What can hang from each mark:
q197: q836 q887
q876: q709
q549: q86 q361
q21: q86 q836
q361: q310
q709: q310 q385 q517
q887: q284
q730: q549
q284: q86 q371 q709 q730
q371: q876
q86: q284 q310 q549
q73: q371 q709
q310: q86

Every row comes from one small tree of marks. Brackets hold a mark, then the marks that hang from it, in the order of their numbers. Every link used is in the known rows. Which tree was each row made from?
In the rows, zero is written as 128.
Known rows:
{q197 q836 {q887 {q284 q86 {q709 q385}}}}: [139  88 114 155 165 115 128 160 105 105 126 128  92 135 119 141 109 127
 109 117 132 106 131 123 123 144 145 128 126 139 143 131 134 154 100  66]
{q73 {q371 q876} {q709 q310}}: [149 110 126 144 121 117 108 128 122 173 117 143 136 116 119 125 139 130
 146 136 133 123 140 138 134 129 156 139 148 135 124 130 131 131 126  87]
{q361 q310}: [110 144 129 128 127 121 134 125 126 120 137 105 133 107 122 125 115 129
 126 105 124 123 135 138 133 105 119 117 132 135 112 126 130 133 119 135]
{q709 {q310 {q86 q549}} q385 q517}: [124 104 139 149 139 149 117 113  73 135 111 134 153 119 155 132 155 132
 112 131 111 127 151 166  86 154 131 146 122 123 134 134 127 134 114  26]
{q361 {q310 {q86 q284}}}: [101 128 131 121 140 119 135 125 117  97 146 112 136  96 122 122 100 129
 132 107 122 133 130 143 126  99 116 124 126 139 119 127 128 143 117  80]
{q21 {q86 q310 q549} q836}: [122 122 155 145 117 126 143 112 142 107 119 124 157 135 154 123 137 144
 126 136 123 115 166 129 121 147 119 142 144 129 107 149 125 135  90  89]
{q361 {q310 {q86 {q284 q730} q549}}}: [ 96 138 134 124 150 121 141 126 112  90 148 108 129  95 121 123 110 125
 127 104 129 141 136 142 113  98 111 125 120 140 123 127 124 149 103  69]
{q73 q709}: [131 128 124 142 139 123 118 127 138 168 126 125 130 126 119 129 122 124
 135 132 138 127 131 116 139 111 145 136 131 131 133 120 130 129 129 120]
{q730 {q549 {q86 {q284 {q371 q876} q709}}}}: [108 106 129 122 126 119 112 129 111 156 130 118 101 124 116 127 123 125
 152 140 137 117 146 125 141 188 134 151 123 135 141 139 122 144 108  99]
{q86 {q284 {q709 q517} {q730 q549}} q310}: [ 93 103 120 131 125 118 136 120  93  81 110 115 158 129 109 131 124 114
 131 122 133 132 158 142 103 158 154 140  99 140 153 129 125 170 109  39]
{q21 {q86 {q284 {q709 q310}} q549} q836}: [110 101 147 153 118 126 128 111 128 111 131 132 136 131 145 125 107 140
 128 154 113 119 162 125 107 156 128 148 127 130 116 157 123 145  88  72]
{q21 q836}: [127 112 134 137  99 123 119 129 139 140 124 127 131 134 133 129 138 136
 129 133 119 130 140 125 128 151 129 132 129 127 116 144 131 128 114 132]
{q310 q86}: [125 122 129 124 144 129 132 134 130 118 146 136 125 120 131 122 112 129
 132 132 128 145 121 136 120 121 121 137 125 127 135 125 126 133 131  76]
{q371 q876}: [140 142 135 142 120 140 119 121 116 143 135 139 122 116 126 129 131 129
 122 137 132 129 140 138 124 157 127 120 140 130 131 141 125 124 124 136]
{q876 {q709 {q310 {q86 q284}} q385 q517}}: [109  84 133 150 129 140  98 126 110 103 108 129 162 126 143 129 162 129
 150 157 115 131 141 154 107 124 133 156 115 127 134 128 132 142 138  25]
{q197 q836 {q887 q284}}: [149  91 121 135 160 114 127 174 109  78 125 123 101 129 129 141 120 134
 110 118 139 108 135 115 128 132 128 119 139 138 132 129 135 143 106  88]
{q86 q310}: [121 126 132 129 130 120 142 123 128  99 110 131 163 131 129 126 149 128
 122 115 139 114 146 140 130 129 137 117 134 133 127 120 129 132 123  96]
{q876 {q709 q310 q385}}: [115  93 132 158 130 132 102 134 134 115 103 132 147 135 141 129 179 126
 145 150 122 119 135 144 123 121 137 137 121 126 126 122 134 136 140  86]
{q709 {q310 {q86 q284}} q385 q517}: [118  86 135 146 131 145 113 116  67 123 105 136 154 117 151 132 144 132
 118 136 102 124 143 168  91 154 140 149 117 127 137 137 129 145 123  24]
{q86 {q284 q709 q730} q310 {q549 q361}}: [ 89 117 148 135 150 120 153 114  96 108 113 136 167 130 103 129 161 117
 110 146 147 124 170 132 100 150 149 124 106 145 142 128 120 158  82  26]
{q730 {q549 q86 q361}}: [116 111 152 114 124 121 122 138 120 182 123 112 121 131 122 125 155 134
 146 165 134 112 139 118 151 172 125 154 132 132 125 133 129 119 115 127]
{q197 q836}: [142 120 121 132 130 122 131 143 123 119 133 122 115 128 124 134 110 131
 117 100 145 128 142 125 141 148 126 130 137 133 129 131 132 137 133 122]
{q709 {q310 q86} q385}: [125  95 135 154 143 133 121 131 102 134 110 145 130 124 149 127 157 128
 113 130 113 120 128 159 110 144 140 130 123 124 129 125 129 139 128  75]
{q549 {q86 q310} q361}: [107 125 165 126 135 121 139 122 118 170 103 136 153 146 121 119 176 144
 126 176 136  81 151 131 157 152 137 141 142 135 122 131 126 128 105 107]
{q21 {q86 {q284 q371} q310 q549} q836}: [109  99 148 141 120 122 142 110 125 111 110 133 149 134 145 124 135 141
 129 141 123 114 168 130 125 161 126 143 136 137 113 155 120 153  80  59]
{q709 {q310 {q86 q284 q549}} q385 q517}: [117  93 141 145 140 146 116 111  64 121 109 137 156 113 153 133 151 131
 116 133 109 125 151 166  83 154 133 147 118 128 137 138 126 141 111   8]
{q549 {q86 {q284 q371 q730}} {q361 q310}}: [ 81 120 154 127 138 119 137 128  98 180 108 120 112 132 103 119 151 136
 129 173 126  96 144 132 156 147 136 146 125 144 123 140 122 160  90 113]
{q730 q549}: [128 112 128 116 120 122 121 139 126 138 132 108 122 120 128 130 133 123
 144 125 134 137 132 122 131 156 122 140 125 129 129 127 130 122 128 126]
{q876 {q709 {q310 q86} q385 q517}}: [114  92 132 154 128 142  99 128 116 113 109 127 160 129 146 128 164 130
 147 156 116 132 142 154 109 125 132 155 119 124 133 126 133 138 141  37]
{q310 {q86 {q284 {q709 q385 q517}} q549}}: [111 111 134 126 154 133 128 112  99 112 150 137 141 110 126 128 106 125
 131 129 125 147 140 138  94 136 127 145 109 134 147 135 119 149 104   4]
{q730 {q549 {q86 {q284 q709}}}}: [107 105 133 116 128 116 114 130 117 133 131 112 112 123 121 127 121 126
 155 134 134 115 139 121 137 167 130 153 119 134 139 134 125 140 113  99]
{q86 {q284 q709} q310}: [101 102 125 131 132 114 136 112 111  83 116 139 169 127 112 127 121 121
 126 121 134 113 153 138 118 141 155 121 113 141 141 127 125 155 112  44]
{q887 {q284 q709 {q730 q549}}}: [116 109 129 133 155 125 118 141 117 121 146 104  89 143 114 133 102 123
 128 149 117 140 123 122 107 156 144 134 104 128 155 125 122 143 118  97]
{q73 {q709 q385 q517}}: [133 122 130 146 131 137 109 110 108 190 113 116 147 123 130 135 131 127
 134 129 119 129 136 130 125 126 150 151 122 129 140 128 130 138 123  94]
{q709 q310 q385 q517}: [127 102 133 153 119 146 112 114  76 145  95 128 152 128 152 135 160 131
 112 132 104 114 148 163  99 158 143 142 123 123 130 136 132 135 125  79]
{q197 q836 q887}: [147 103 110 140 140 113 134 171 116  88 117 130 113 124 127 138 128 127
 111 106 149 114 143 118 132 130 127 124 139 137 126 129 138 149 109 108]
{q73 {q709 q517}}: [131 130 123 140 129 133 114 118 120 171 124 116 144 124 122 131 116 128
 136 138 132 131 141 123 127 117 143 147 130 129 138 125 131 129 128  98]
{q709 q517}: [128 131 126 125 115 142 121 115 103 133 126 116 148 126 133 131 119 133
 130 134 119 134 143 138 112 138 126 146 126 126 133 136 129 128 127  95]
{q86 q310 q549}: [119 139 143 126 148 124 148 114 121  92 120 132 167 123 132 128 164 126
 116 106 153 116 163 136 114 130 123 113 137 136 127 122 123 125  97  63]

Which tree is each row?
[151 124 127 127 111 128 106 113 111 186 125 125 150 111 117 129 121 134
 157 134 125 138 142 134 130 131 149 157 142 135 133 139 129 136 122  72] => {q73 {q371 q876} {q709 q517}}
[ 94 126 123 126 138 116 135 131 116 103 150 103 124  99 113 123  93 122
 135 109 123 144 133 141 118 114 123 132 112 138 128 126 127 155 115  78] => {q361 {q310 {q86 {q284 q709 {q730 q549}}}}}
[ 95 103 104 141 133 121 131 129 104 136 120 135  98 140  97 129 107 112
 125 141 127 142 136 129 118 159 158 137  96 138 153 135 119 182 109  82] => {q86 {q284 q371 q709 q730}}
[118 107 134 141 119 143  99 119 123 127 112 114 161 130 138 133 160 129
 157 148 114 135 136 139 119 123 130 156 114 127 135 131 132 140 136  71] => {q876 {q709 q385 q517}}
[108 126 147 135 150 128 154 114 115  69 115 122 146 126 142 124 128 130
 126 131 130 119 150 134 110 122 122 142 127 136 129 137 119 156  97  67] => {q21 {q86 {q284 q730} q310 q549}}
[117  96 122 147 140 129 123 137 104 113 121 156 118 122 131 123 133 126
 116 146 132 124 141 153 115 151 137 125 133 130 129 130 126 136 127  62] => {q709 {q310 {q86 {q284 {q371 q876}}}}}
[113  95 119 139 131 139 119 127  83 113 116 141 141 124 137 126 124 131
 119 149 122 129 152 159 100 151 135 146 127 127 134 134 128 137 127  27] => {q709 {q310 {q86 {q284 q371}}} q517}
[138 103 123 128 132 120 114 124 111 158 122 130 154 115 126 125 127 133
 152 134 129 135 146 140 117 111 147 161 138 132 129 126 130 134 121  21] => {q73 q371 {q709 {q310 {q86 q549}} q517}}
[104 117 104 152 142 123 150 113 122 172 100 146 105 148 104 122 138 117
 124 124 140 116 132 149 148 156 152 135 129 136 136 127 123 149 112  76] => {q284 {q86 q310} q371}
[107 141 140 144 149 131 148 107 119 165 129 129 121 123 111 124 139 124
 122 135 134 120 128 137 126 124 125 135 130 136 123 131 127 120 102  89] => {q284 {q86 {q549 {q361 q310}}}}
[ 98 130 130 121 148 121 140 123 112 111 148 116 129  96 119 123 107 127
 127 108 130 136 140 142 123 110 114 123 126 141 120 129 123 146 102  61] => {q361 {q310 {q86 {q284 q371} q549}}}
[145  90 108 150 157 116 124 170 104 116 131 135  85 135 114 140 108 129
 104 129 142 112 149 118 129 167 144 119 137 140 141 134 130 157  98  77] => {q197 q836 {q887 {q284 {q371 q876} q709}}}
[104  94 147 122 126 117 118 136 109 170 120 121 125 130 117 125 147 131
 143 172 132 105 147 122 142 180 137 152 124 135 129 134 128 129 111  98] => {q730 {q549 {q86 {q284 {q709 q310}}} q361}}
[112 111 116 140 153 134 120 132 102 152 136 115  83 155 107 132  97 125
 119 159 113 141 134 130 109 169 154 139 105 129 160 131 117 159 111  75] => {q887 {q284 q371 {q709 q517} q730}}
[ 90 120 160 127 133 122 130 119  97 192 116 130 122 123 106 119 148 142
 130 176 127  88 151 133 163 158 134 139 138 145 118 146 121 145  91 108] => {q549 {q86 {q284 {q371 q876}}} {q361 q310}}
[108 133 142 145 151 128 155 104 120 147 113 139 144 133 114 124 159 123
 118 133 143 111 139 142 126 133 134 132 133 137 128 126 126 121 101  64] => {q284 {q86 q310 {q549 q361}}}
[142  92 118 144 166 115 132 167 109  87 124 126  91 132 124 140 115 131
 111 116 139 106 127 121 129 130 131 125 138 139 134 130 135 143 103  79] => {q197 q836 {q887 {q284 q86}}}
[104 101 140 154 108 119 139 117 132  96 112 124 146 142 136 123 110 136
 130 145 110 121 157 132 117 153 143 150 118 132 124 151 125 169 100  84] => {q21 {q86 {q284 q709 q730} q310} q836}
[103 109  94 174 140 129 132 102 114 231 118 148  82 154  94 126 107 110
 123 135 117 128 126 144 134 183 173 148 102 132 154 134 120 169 108  72] => {q284 q86 q371 {q709 q385}}
[109  97 118 129 142 130 125 120 100 140 139 143 125 122 118 125  97 124
 133 139 117 147 132 141 114 152 141 147 107 133 150 135 120 163 118  22] => {q310 {q86 {q284 q371 {q709 q385 q517}}}}
[106 127 101 163 133 133 139 133 107 196 110 126  46 142  94 127 135 104
 129 137 140 151 124 147 131 195 146 153 115 134 152 138 120 165 109 118] => {q284 q86 {q371 q876} {q730 q549}}
[142 108 131 127 109 122 111 130 127 127 123 138 143 118 125 124 150 134
 158 140 124 132 135 144 129 133 134 141 141 133 122 137 129 134 131  83] => {q73 {q371 {q876 {q709 q310}}}}
[110 108 166 138 115 127 136 112 124 133 127 121 149 121 143 124 127 148
 129 163 111 117 157 122 122 144 115 148 136 135 102 160 125 138  84  91] => {q21 {q86 q284 {q549 {q361 q310}}} q836}
[111 102 129 149 142 130 110 140 145  89 126 136 144 129 136 123 161 126
 146 157 139 132 142 139 116 109 122 139 127 127 126 118 131 127 137  53] => {q876 {q709 {q310 {q86 q549}}}}
[153 113 136 136 121 122 107 114 115 203 116 133 141 111 120 130 141 131
 154 122 119 131 127 134 139 132 157 147 136 137 132 136 128 146 118  91] => {q73 {q371 q876} {q709 q385}}
[113 110 150 115 156 130 137 124 108 121 145 143 142 110 124 124 130 130
 128 151 134 141 134 130 111 128 118 137 122 136 133 132 122 132 106  29] => {q310 {q86 q284 {q549 q361}}}
[108 138 130 146 154 127 152 104 123 118 117 135 135 130 119 125 146 119
 123 110 145 114 136 145 120 125 131 131 131 136 133 125 125 126 103  61] => {q284 {q86 q310 q549}}
[129 117 137 160 120 150  99 121 108 133 122 138 145 117 138 129 158 130
 135 157 124 132 150 156 111 155 130 139 135 127 134 139 128 131 133  73] => {q371 {q876 {q709 {q310 q86} q385 q517}}}
[112 124 156 134 146 135 148 118 112 119 123 124 131 127 136 124 126 134
 125 165 121 126 141 123 113 128 118 151 125 133 125 143 120 148  99  92] => {q21 {q86 {q284 q730} {q549 q361}}}
[101 119 159 115 145 126 139 113  96 128 132 127 155 103 116 130 150 130
 121 144 135 121 150 125 117 125 119 122 125 145 118 138 123 129  87  65] => {q86 q284 {q549 {q361 q310}}}
[ 97 103 115 148 134 121 127 131 103  96 119 134 116 133 110 129 113 114
 120 139 125 131 137 136 102 141 153 133  99 134 147 130 125 166 118  82] => {q86 {q284 {q709 q310} q730}}
[112  99 120 151 159 138 117 108  97 187 132 127  91 152 109 132  98 127
 124 154 103 123 123 140 118 175 160 144 110 131 158 136 118 148 108  46] => {q887 {q284 q86 q371 {q709 q385 q517}}}
[ 93 117 115 137 145 132 133 113  85 130 128 130 111 131 103 133 117 112
 121 135 137 148 160 130  94 165 143 143  98 139 156 140 113 175  83  32] => {q86 {q284 q371 {q709 q517} q730} q549}
[153 115 135 133 112 132 102 106  98 204 115 125 154 109 123 133 135 134
 156 127 113 135 137 141 128 140 156 159 134 136 136 141 128 146 117  68] => {q73 {q371 q876} {q709 q385 q517}}
[107 114  91 175 122 127 122 146 106 187 121 134  65 149  96 127 124 104
 113 154 140 149 162 144 113 223 166 137 107 128 154 132 121 173 112 110] => {q284 {q371 q876} {q709 q310} {q730 q549}}
[ 97 110 153 127 147 119 147 104 100 115 120 144 185 123 108 128 156 125
 115 147 146 111 173 130 110 152 146 119 118 146 134 130 121 140  84  15] => {q86 {q284 q709} q310 {q549 q361}}
[125  98 133 150 130 147 114 118  77 138 107 134 151 122 154 131 148 133
 115 135 103 126 143 168  94 154 138 148 122 122 134 134 130 139 127  42] => {q709 {q310 q86} q385 q517}
